Known rows, with every way that one mark hangs from another
(bibal vive): [ 4 -2  5  2 -3  0 26 -3 13 -5 16  6  4 -9  8 -9  5  2  3 -2  7 -7  4  4
 17  9 -6  4  1 21  4 12 -7  5 11]
(sobebe (tozuz (feboka (nulizaf vetib) (pime bususan galo)))): [  4   1  31   6  13 -14  35  15  14 -26   9   3   6  -8  12  -4 -11  28
   4 -14   7  -8 -12  -1  18   9  20  -7  -1  38  20  35 -11 -28   3]
(bususan soran): [  3  -5   5   5  -5  -8  16  -3   8 -10  10   2   8  -2   9 -12   5   3
  -1  -7  15  -2   8   2  22   4  -1  -5  -2  12  10   9 -12   7   3]
(tozuz (feboka (nulizaf vetib) pime sobebe)): [ -2 -10  28   3   9 -13  37  14  20 -20  -2  -3   7  -4   9  -5  -5   8
  -3 -25  -2  -2  -5  -4  17  16  12  -2  -1  32  11  23 -17 -22   9]
(vive (bususan soran) (vubu nivut)): [ 13  -2 -13   6  -5   0  16  -1   1 -17   4   8   7   1  12  -9   9 -12
   0   4  18  -8  11   7  14   6   3  11  -6  16  15  17 -15   3   4]
(kagip pime): [ -1  -8   3   5  -4  -6  23   1  13  -1  14   8   9  -6  11 -15   7   3
  -2  -5  10  -1   1   0  16  10   1   4   0  15   7  17  -7   6   4]
(koni soran): [  1  -9   6   2  -8  -5  18  -6  14  -6  14   0   8  -1  11 -10   4   0
   3   3   8   1   2  -1  21  10   2   5   3  12   9   8  -8   2   8]
(vubu (nivut nulizaf) (vive (pime bususan) rudov)): [ 15 -14  -8   8  -2   6  28  -4   6 -14  10  12  10  -6   9   7   4  -5
   7  11  -4 -13  10  15   8  17   9  11  -7  31  22  16 -17  -2   5]
(bofu bera (pime bususan galo vetib)): [  3  -4  17  -4   2 -10  32  -3   3 -15  22   6   0  -4  10   1   3  28
   5   4   6  -5  -8  -3  30   1  18 -11  -2  24  15  25 -18 -25   3]
(tozuz (feboka sobebe)): [  4  -7  13   2  -1  -7  23   1  16 -11   9   1   5  -6  11  -8   2   1
   0  -6   3   1   1  -1  21  16   2   1   2  24   8  16 -14  -5  12]
(vive pime): [  2  -9   0   8  -7  -1  23   1   8 -13  10   4   6  -3   8  -6  11  -5
   0   3   9  -2   6   2  12  10   5   3  -2  20  13  10 -11   7   9]
(nivut (feboka pime sobebe) nulizaf vubu): [ -4 -22  22  -1   0   9  38   8  -7 -13  14   6  14  -3   1   2   3   8
   4 -18 -18 -11  10   5  17  20  24   5  -5  11  15   7 -14 -12  13]
(tozuz feboka): [  8  -5   7   6  -4  -6  15   1  16  -9  13   2   6  -8  12 -10   1   2
  -1  -3  11   0   0   0  19  14  -1   0  -1  25   9  11 -12  -1  11]
(feboka (pime (bususan soran) vetib) (sobebe tozuz)): [  1   0  30  -4  10 -17  36   6   7 -20  12   0   8  -5   5  -6   2  21
   4  -9   6  -7  -2   6  21  -2  19 -13   1  18  20  33  -9 -17  -1]
(feboka sobebe): [ -1 -10  13   1  -2  -2  29  -2  12  -8  10   2   4  -1   9 -10   6   0
   1  -5   3   1   6   4  22  13   1  -1   2  15   8  17 -11   1   9]
(feboka nulizaf (pime bususan galo)): [  2  -9  32  -1   5 -11  36  12   5 -21  13   5   8  -3   5   4  -7  22
   6 -11   2  -9  -3   8  29   8  11 -10  -2  29  13  30 -11 -17  -1]
(bibal bofu (vive (pime galo vetib))): [  5   3   6  -3  -5   2  38   3   1 -17  24  15   3 -13   9  -1   0  10
   4   6   5 -16   0   2  14  -1   9   9   1  41  14  23  -7 -10   9]
(feboka nulizaf (pime galo)): [  2 -11  22   0   1 -13  35  10  10 -15   9   4   9  -2   6   2  -4  16
   2 -16   4  -6  -1   5  23  10   9  -7  -3  24  11  24  -9 -11   4]
(sobebe (tozuz (feboka (nulizaf vetib) pime))): [  3  -3  21   9  10 -13  32  12  23 -16  -1  -3   7  -7  11  -9  -4  12
  -3 -20   8  -3  -9  -5   7  10  10  -1  -1  29  16  22  -9 -16  10]
(gizab (rudov pime)): [ -6  -9   9   4  -5  -9  17  -3  13 -15  15   5   3   1   3 -13   4  -2
   0  -1   6  -1   6   6  15  14   3  -6  -2  28  11  20 -11   3  -1]
(tozuz (feboka (pime bususan galo vetib))): [  9   1  28  -3   5 -15  26  12   6 -23  25   7   6 -11  10   0 -11  28
   5   0   8  -7 -10   6  29   8  21 -12  -5  39  17  30 -13 -29   2]
(vubu (nivut (feboka nulizaf)) (vive bususan (pime vetib))): [ 17 -11  -8   4  -3   2  33   4   0 -22   9  14   8  -7   5  11  -2   0
   3  -3  -5 -13   3  11   6   6  20  21 -11  37  27  12 -11 -11   8]
(sobebe (tozuz (feboka pime))): [  7  -3  11   6   3 -14  22   7  20  -9   7  -1   8  -9   9  -7   4   8
  -2  -7  11  -2  -6  -2   9   9   5  -3   0  22  13  20  -7  -5  11]
(vubu (nivut (feboka (pime galo)) nulizaf) vive): [  9 -15   1   2  -2  -1  27   2   3  -2  17  20  15  -8   6  11 -10  17
   3 -11 -12 -14   4  12  15  13  18   8 -10  26  16  16 -12 -16   5]
(pime (bususan soran) galo vetib): [  6   3  22  -2   1 -10  22   1  -1 -22  26   9   6  -5  11  -7  -7  26
   6   2  15  -7   1  10  34   1  17 -14  -4  25  19  24 -12 -15  -5]
(koni bususan): [  0  -9  12   0  -7   0  20  -7  11  -8  17   4   6  -2   9 -11   3  -2
   3   2   5  -5   0   3  24  10   8   1   4  13  10  12 -12   4  10]
(kagip (pime galo vetib)): [  1  -3  10  -2  -2 -11  28   2   8  -8  26  13   8  -7  14 -13  -1  20
   1   0  10  -4  -4   4  22   8  16   0  -3  23  14  26  -5 -10   2]
(bofu bera (pime (bususan soran) galo)): [  2  -5   8   1   0 -15  25  -4   0 -16  13   5   5  -2   7   1   7  23
   4  -4  11  -6  -1  -7  32  -4  12 -13  -1  17   9  22 -22 -15  -3]
(vubu (vive bususan (pime galo) rudov)): [ 18  -9 -18  10  -6   0  36   4   2 -32  11  11   6  -3  10   7  11  -9
  10  17   8  -9  12   8   9  12  16  12  -6  34  22  21 -11   1   3]
(nivut vubu): [  1  -9   8   3  -4   7  22  -3   5  -5  20   2   5  -3   8  -9   8   1
   2  -4   8  -3   8   6  18  15   0   3  -3  10  12   7 -10   3  12]
(vive (pime (bususan soran) galo vetib) (vubu nivut)): [ 11   3   0   1  -2  -6  21   2  -6 -25  18  13   6  -2  15   1   1  10
   2  12  15 -13   3  11  21   3  21   2  -9  30  25  29 -19 -17  -2]
(bibal (bofu bera) (vive bususan)): [  9  -2  -4   1  -2  12  36  -2   3 -13  13   7  -1 -11   6  -4  10  -6
   2   1   3 -13   4  -5  15  -2 -10  17   5  29   2  15 -11  -2  13]
(rudov (vive (pime (bususan soran)) vubu)): [  9   2   7  10  -2  -1  20   5  -4 -21  18   4  11  -1   5  -4  15 -12
   4  14  13 -12   6   1  17   5  10   4  -3  24  15  26 -15   3  -2]
(rudov (pime (bususan soran) galo vetib) vive): [  2   9  31  -2   5 -11  15   5  -2 -16  41  11  10  -9   3  -9  -4  17
  10   6  11 -13  -5   4  33  -2  24 -13  -3  38  13  38  -9 -14 -11]
(gizab (rudov (vive pime))): [  3  -8   4   5  -6  -7  23  -3   9 -15  16   4   7   2   1  -5  12 -11
   1   6   6  -3   7   5   9  15   7   0  -3  29  15  20 -10   6   3]

Rows
[  2  -1   5  -2   0  -5  32  -3   2 -10  12   6   4 -11   2  -1  10  11
   1  -8   6 -15   0 -13  23 -13  -7   1   5  26   2  19 -22 -11   3]  (bibal (bofu bera (pime (bususan soran))) vive)
[  7  -9   2   7  -4   3  30   3   3 -27   9   3   5  -3  10  -2  12  -4
   6  14   9  -6  10   5  16  14   8  -1  -4  29  19  18 -16   1   5]  (vive (pime bususan) rudov)
[ -1 -10  34   0  11 -11  45   9  13 -18   3  -3   7  -3   2  -1   2  14
   4 -15  -3  -6  -4   5  18   7   9  -6   5  21  15  34  -8 -12   5]  (feboka nulizaf (pime bususan) (sobebe tozuz))
[ -3 -13  12   8  -2  20  27   1  -6 -13  18   8   9  -4  10 -11  -1   8
   4 -11  -6  -9  11   2  14  21  22   9  -8  13  20  -3 -14 -10  14]  (nivut feboka (nulizaf vetib) vubu)
[  0  -8  32  -4   9 -15  48   7  16 -14   5  -4   6  -2   5  -3   1  15
   0 -17  -1  -4  -6   6  13   6  14  -5   2  19  19  30  -5 -15   9]  (feboka nulizaf (pime vetib) (sobebe tozuz))
[ 13  -1  -4   6  -7   1  34   9  -6 -35  17  10   2  -1  14  -3   9  -3
   6  21  13 -10   4   7  12   9  27  11  -6  29  25  24 -10  -9   6]  (vive bususan (pime galo vetib) vubu)
[  5   0   7   2  -2   0  30   2   1 -22  22  13   4 -10   7   2   3  12
  10   8   5 -14   2   7  21   6  10   2   0  34  11  23 -10  -5   4]  (bibal (vive (pime bususan galo)))
[  0  -4  13   2   0  -7  26   4   5 -12  24  14   8  -7  11 -10   0  19
   5   1   8  -5  -3   4  27   8  11  -2   0  24  10  29  -8  -7  -3]  (kagip (pime bususan galo))
[ -5  -7  10   1  -4 -12  19  -2  10 -18  20  10   4   1   5  -9   0   7
   3   1   6  -3   5   7  20  13  10  -9  -3  33  12  26 -10  -4  -4]  (gizab (rudov (pime galo)))
[  7 -19  -4  11  -8  15  29   0  -6 -12  20  11  13  -7   3   6   6  -2
   5  -2 -12 -14  13   8   6  16  19  19  -8  17  22  -4 -12   1  12]  (nivut feboka nulizaf (vubu (vive pime)))
[  7  -6  -5   7  -7   0  27   5  -2 -28  13  10   4  -3   9  -1   9  -2
   8   9  10  -7   6   4  15   8  20   5  -3  28  17  18  -8   1   5]  (vive bususan (pime galo))
[  0 -11   3  -2  -2   4  24  -5   5  -4   8  12   8  -4   9  -3   2   3
   0 -10  -6  -2   7   4  20  14   6   7  -5  20  10  13 -15  -6  12]  (vubu (nivut (feboka sobebe)))
[  3  -2  14  -4   2 -17  28  -4  -1 -19  19   5   4  -3   9   1   3  30
   3  -2  11  -7  -5  -4  33  -6  20 -15  -3  20  16  24 -21 -25  -3]  (bofu bera (pime (bususan soran) galo vetib))
[  0  -4   9   4   0 -11  19   2   5 -12  16   8  12  -6   8 -14   4  11
   1  -6  13  -5   2   2  25   2   5  -3  -1  16  10  21 -11   1  -6]  (kagip (pime (bususan soran)))
[  8 -17   4   8  -6  15  27  -2  -2  -5  23  10  13  -6   5   1   0   4
   5  -7 -11 -12  12  10  13  17  12  15  -8  12  18  -3 -11  -2  11]  (nivut feboka nulizaf (vubu vive))
[  1  -5  -1  -1  -3   0  35  -5  10   0  11   5   2 -11   5  -2  14   3
  -2  -6   2 -11  -2 -14  14  -5 -12   9   6  24   0  15 -17  -6  14]  (bibal (bofu bera pime) vive)
[  9   1  17   2   5 -16  27   7  19 -11  13   0   6 -11  11  -8   0  14
  -3  -4  12  -3 -10   1  10   7  12  -5  -2  26  18  22  -6 -14  11]  (sobebe (tozuz (feboka (pime vetib))))
[  4  -1  -2   2  -6   1  37   2   8  -6  11   8   4  -8   8  -8  13  -6
   0   4   8 -14   2  -8   9   1  -9  15   3  24   7  20 -14  -2  13]  (bibal (bofu pime) (vive vubu))
[ -5  -8  27   4  12 -10  46   9  19 -15  -3  -3   5  -1   8  -9   2  10
  -1 -22  -1  -3  -3  -2   9   9  12  -2   3  19  16  28  -8 -15   9]  (feboka (nulizaf vetib) pime (sobebe tozuz))
[ -5  -7  18   3  -1  -8  18  -1   9 -21  19   6   3  -1   2 -12   1   4
   4   4   5  -4   4   9  21  12   6  -9  -2  33  12  26 -13  -3  -5]  (gizab (rudov (pime bususan)))
[ 11 -13 -15  12  -2   8  29  -5  12 -11   4  12   8  -4  15  -1   5 -10
   2   4  -1  -9  11   8   0  19  13  15  -9  30  22  11 -17  -5   9]  (vubu (nivut (nulizaf vetib)) (vive pime rudov))
[ -2  -2  25  -4   1 -12  23   0   4 -27  31  11   2  -2   6  -9  -8  21
   7   8   5  -6  -1  13  28  10  20 -14  -4  41  19  34 -10 -18  -8]  (gizab (rudov (pime bususan galo vetib)))
[  0 -12  37  -7   5  -1  43  11  -9 -26  23  13  11  -6   4   4 -12  31
  10  -7 -16 -13   0  10  31  13  39  -8  -5  29  21  26 -13 -32   2]  (nivut (feboka (pime bususan galo vetib) sobebe) nulizaf)
[  0 -15  19   3  -1  -5  34  12   5 -15   3   3  12  -4   2   3  -1  10
  -1 -20  -3  -7   3   0  18  11   9   0  -6  22  13  11 -12  -9   8]  (nivut (feboka nulizaf pime))
[  4   4  16  -2   0 -15  19   2  -2 -30  31  11   8   0  -1  -9   0   5
   9   5  11 -11   3   8  22   2  29  -9  -5  41  18  35  -7 -10 -13]  (gizab (rudov (pime galo vetib) (vive (bususan soran))))
[  1 -14  15   3  -4   9  30   4  -3 -13  13   3  10  -3   5   0   1   7
   2 -17  -3  -8   9   4  19  15   8   8  -6  15  16   2 -12  -3  13]  (nivut (feboka nulizaf) vubu)
[ -3 -10  23   6   5  -7  35  11  15 -15   2  -1   7  -1   9  -8  -3   8
  -2 -20   5  -4  -1  -1  15  11   7  -3  -4  24  12  18 -11 -13   6]  (feboka (nulizaf vetib) pime)
[ 13   0  -9   5  -4  15  39   2   0 -18  10   6  -2  -7   9  -5  14 -15
   0  10   5 -15   6  -5  12   1 -11  24   3  27   4  19 -14  -4  14]  (bibal (bofu bera) (vive bususan vubu))
[  2  -3  12  -3  -4 -14  30  -1   8 -11  20   8   4  -4  11  -6   2  21
   4   1  11  -3  -5   1  22   5  19  -9  -3  22  17  21 -11 -14   5]  (bofu (pime galo vetib))
